Known rows, with every step that occurs:
Y > S > V > G > H: [-21.3 -37.7 -35.8 -11.7   5.8   7.1   5.1  36.2 -17.0 -24.4   3.0  18.3
   0.9 -84.5 -16.9 -15.4   1.8  18.6  21.4]
G > Y > A > H > Z: [-20.1 -18.3  -2.9   5.5   8.2  21.9  -4.2  17.8   8.9 -16.7   4.7   6.4
 -18.8  -4.5  29.7  33.1   7.1  17.5  15.2]
H > S: [-12.2  -0.7  -7.0  20.0   2.4  -6.5  -3.6  -3.0  -5.4  -8.5   3.7   4.4
   9.5  -0.2  12.7   5.6  -2.1   0.0  17.7]
Y > S > V: [ -6.1  -4.1 -19.1   6.9  13.3  -2.2   3.2  32.7  -9.3 -13.1   6.6  -0.7
  -0.7 -56.0  -2.2  -8.7  -3.0  -2.0  17.8]
Y > S > V > A: [-27.5 -22.7 -22.7   3.0   8.4   6.4   7.3  39.3  -8.1 -12.9   4.3   4.7
  -5.0 -72.3  11.2 -19.9  -4.5  11.0  19.1]
G > Y > A: [-29.2 -28.4  -4.9  21.4  11.5  10.5   1.0   3.4  10.7 -24.2   7.1   6.7
  -3.1 -16.8  23.3   8.0   7.3  18.8   9.4]
S > V > A: [-18.0 -18.5 -26.9   4.0   7.7  19.0  10.3  22.5  -5.3  -1.6  -5.1  -3.3
   3.9 -51.5  13.5 -28.4   3.6  12.7  19.7]
V > G > H: [-12.4 -40.8 -28.0  -2.5   4.6  14.6   6.0   3.0   4.3 -16.6  -4.7  20.5
   9.7 -35.4  -3.5  -9.8   6.5  23.7  18.0]
S > V > G > H > Z: [-30.0 -21.6 -41.9 -23.6  -0.1  18.2   6.2  31.9 -19.7  -2.6  -2.9   7.3
   2.5 -56.0 -11.7 -15.2   1.1  19.1  27.3]
S > V > A > H: [  8.0 -22.4 -26.4   1.0   9.8  34.2   5.6  25.0   2.1  -6.7 -11.0  -1.9
  -8.3 -47.4  16.3  -7.6  12.7  13.9  19.5]
S > V > G > H > A: [-19.3 -37.8 -42.9 -10.0   0.4  17.5  11.5  15.9 -17.8 -16.7  -4.5   5.8
   3.0 -82.4  -5.1 -25.1   4.0  34.2  27.2]
Y > A > H: [ 10.3  -5.1  -5.4  17.2  13.5  21.2   1.6   3.9  16.1 -19.9  -6.4   3.5
   0.4 -18.4  25.0  19.4   9.5  19.4  16.3]
S > V > A > H > G: [-15.7 -29.0 -33.4  -7.1   7.1  29.4   5.9  20.5   3.2   3.4  -9.7  -4.8
  -2.4 -68.5  17.4   0.2   9.7  12.6  24.7]
V > A: [-20.4 -25.7 -13.5  11.2   7.5  13.9   8.6   7.6  12.9  -4.0  -3.6   6.8
   3.8 -23.3  24.4 -14.7   0.1  14.5  15.6]
A > H > S > V > G: [  5.0 -19.1 -26.4   6.5   4.0   6.2  -7.5  14.3 -21.4  -9.1  -5.6   7.8
  -0.2 -42.4 -10.1  -1.5  17.1  12.2  25.8]
Y > A > H > S > V > G: [-15.2 -12.2 -21.5   9.1   4.6   8.9  -5.1  18.3 -28.4 -20.9  -4.9   7.7
   0.4 -59.8  -0.4   3.2  15.1  29.4  27.7]
G > Y > S > V > A > H: [-11.8 -53.6 -18.5   2.6   9.4  22.8  -2.8  43.3   2.6 -24.3   6.3  10.9
 -29.8 -64.1  15.6   6.7  10.7  11.6  12.8]
S > V: [  3.5  -0.2 -24.7   8.6  11.5  12.0   6.3  16.5  -4.0  -2.8  -2.7 -10.4
   8.5 -34.7   1.3 -17.1   6.2  -2.4  18.3]
Y > S: [ -8.1 -11.5  -6.1  14.3  12.9  -7.8   1.8  14.5   9.9 -15.0   7.9   8.8
  -0.7 -27.9  10.7   4.1  -7.4   0.2  14.2]
A > H > G > Y > S: [-15.1 -50.6  -9.1   6.2  11.5   4.8  -6.7  15.7  20.9 -17.3  11.4  12.3
 -14.9 -38.1  14.8  38.2   6.3  -1.6  12.3]
Y > S > V > A > H > Z: [-19.2 -12.4 -21.4 -14.2   5.1  18.8   2.0  53.4 -11.7  -5.2   2.2   3.6
 -24.4 -61.6  17.0   5.3  -5.1  11.1  24.8]

Rows:
[-14.5 -53.1 -10.2  15.1  12.2  17.2  -3.2   5.9  11.2 -27.0  -1.0  19.0
 -10.2 -29.8  12.5  13.6  22.5  32.9  13.5]	V > G > Y > A > H
[ -9.1 -10.4 -27.3 -13.8   4.6  32.2   4.5  37.0  -7.0   5.7  -7.1  -4.1
 -14.6 -39.5  19.5  -2.7   2.5  12.0  25.2]	S > V > A > H > Z
[-13.1 -47.9 -23.8   7.7  12.4  22.9  -2.0  22.0  -6.6 -25.5  -3.0   8.6
 -12.4 -57.3   0.4   1.3  25.6  28.7  17.4]	S > V > G > Y > A > H
[-27.4 -47.3  -6.9  19.2   3.8   4.7 -11.5   4.2  -7.7 -30.8   4.1  23.4
 -11.6 -23.8  12.5  23.9  19.1  30.1  16.5]	V > G > Y > A > H > S
[  7.4 -28.2 -11.5   8.3   8.6  27.6   4.0   9.7  19.5  -7.6  -9.2   8.5
  -7.5 -19.1  27.2   4.1   9.4  15.2  15.9]	V > A > H
[-11.5 -23.5 -32.2   3.9  10.3   4.9   5.8  16.0 -10.7  -1.1  -5.4   0.5
  10.5 -54.0 -13.6 -31.3  11.8  14.4  22.6]	S > V > G
[-40.0 -42.6 -25.3   9.5  10.6   8.2   2.8  19.5 -14.6 -21.3   2.8   6.2
   0.2 -62.0  -1.6 -18.2  16.7  29.8  17.3]	S > V > G > Y > A
[ -1.9 -32.5  -2.9  18.9  12.6  24.7  -3.5   6.2  18.9 -27.6   1.1   8.5
 -13.3 -11.3  26.9  26.8  16.9  18.4   9.7]	G > Y > A > H
[ 10.7   1.1 -10.5  -0.7   8.0  16.8  -0.9  13.2  11.0   2.4  -2.8  -0.7
  -8.0   5.2  17.9  21.6   1.6   1.1  20.1]	A > H > Z
[ 17.5   3.2 -19.0  10.1   4.8  13.8  -7.4  15.7 -15.3 -10.1  -3.0  -3.6
  -2.2 -23.3   4.4  12.6  11.7  -2.5  22.0]	A > H > S > V
[-19.7 -39.3  -3.4  16.8  11.3  -5.8  -3.5  17.9  13.5 -22.6  15.2  13.5
 -11.4 -22.7  10.4  10.5   0.5  -1.9   7.5]	G > Y > S
[  7.0 -17.9 -17.6   5.0  10.8  15.9   1.3  -3.2  23.1   0.8  -6.1  -1.3
   4.5 -25.4  15.7  23.1   7.4   1.4  19.4]	A > H > G
[-33.9 -42.2 -26.0  10.9   0.5  -5.8  -7.6  15.0 -27.1 -13.1   8.1  10.0
  -2.3 -41.3 -11.7 -13.6  15.3   9.5  18.6]	H > S > V > G > Y
[-11.1 -15.6 -12.8  -5.3   3.4  25.1   3.5  20.2   9.6   3.3  -5.4   5.4
 -15.3 -11.6  30.7  10.9  -1.0  16.5  21.2]	V > A > H > Z
[-14.6 -43.5 -23.1  -1.5  11.5  10.8  -5.6  33.3   5.1 -14.9   9.9   2.4
 -16.5 -63.9   3.4  25.2  10.4  -5.0  16.4]	A > H > G > Y > S > V
[-31.8 -21.9 -32.7  -6.4  -6.7  23.9   3.8  26.2 -23.9 -17.5  -1.4  10.4
   0.4 -58.1  13.3  -8.8   0.2  18.0  22.7]	G > H > S > V > A
[-23.1 -14.9 -27.8   7.7   1.9  -7.8  -1.6  14.4 -29.9  -4.7   0.2   4.6
   9.4 -48.8 -13.9 -20.9   7.8  10.7  25.4]	H > S > V > G
[ -1.8 -26.0 -20.6  -0.5  10.9  19.8   3.0  42.0  -0.3 -16.4  -1.1   6.8
 -17.8 -68.2  13.7  -1.4   4.3  12.3  19.2]	Y > S > V > A > H
[-51.2 -34.3 -11.0  13.0   9.5   5.3   2.6  -0.1  13.5 -13.6   7.1   2.7
   5.8 -38.8  23.3  16.4   4.2  17.1  14.2]	H > G > Y > A
[-13.1 -23.6   0.8  22.4   4.0  12.3 -12.1   5.1   1.7 -31.2   5.9  13.0
 -12.0  -7.1  27.0  37.6  13.2  17.5  13.3]	G > Y > A > H > S
[-26.2 -56.6 -30.8  -4.5   6.3  32.4   1.5  23.6   7.7  -4.6  -2.3  -0.3
 -13.2 -61.7  18.1   6.9  17.4  10.8  17.8]	S > V > A > H > G > Y
[-62.7 -56.4 -27.3  -4.4   5.7   5.6   3.6  37.5  -2.9 -12.5  12.5   5.8
 -11.2 -88.2  13.4  -4.7  -0.3   9.0  17.2]	H > G > Y > S > V > A
[ -3.2   2.8  -0.7  19.7   5.0  10.4  -6.2   2.5  -3.5 -23.7  -0.8   8.1
   0.4 -12.0  27.1  29.4   6.0  17.9  19.7]	Y > A > H > S
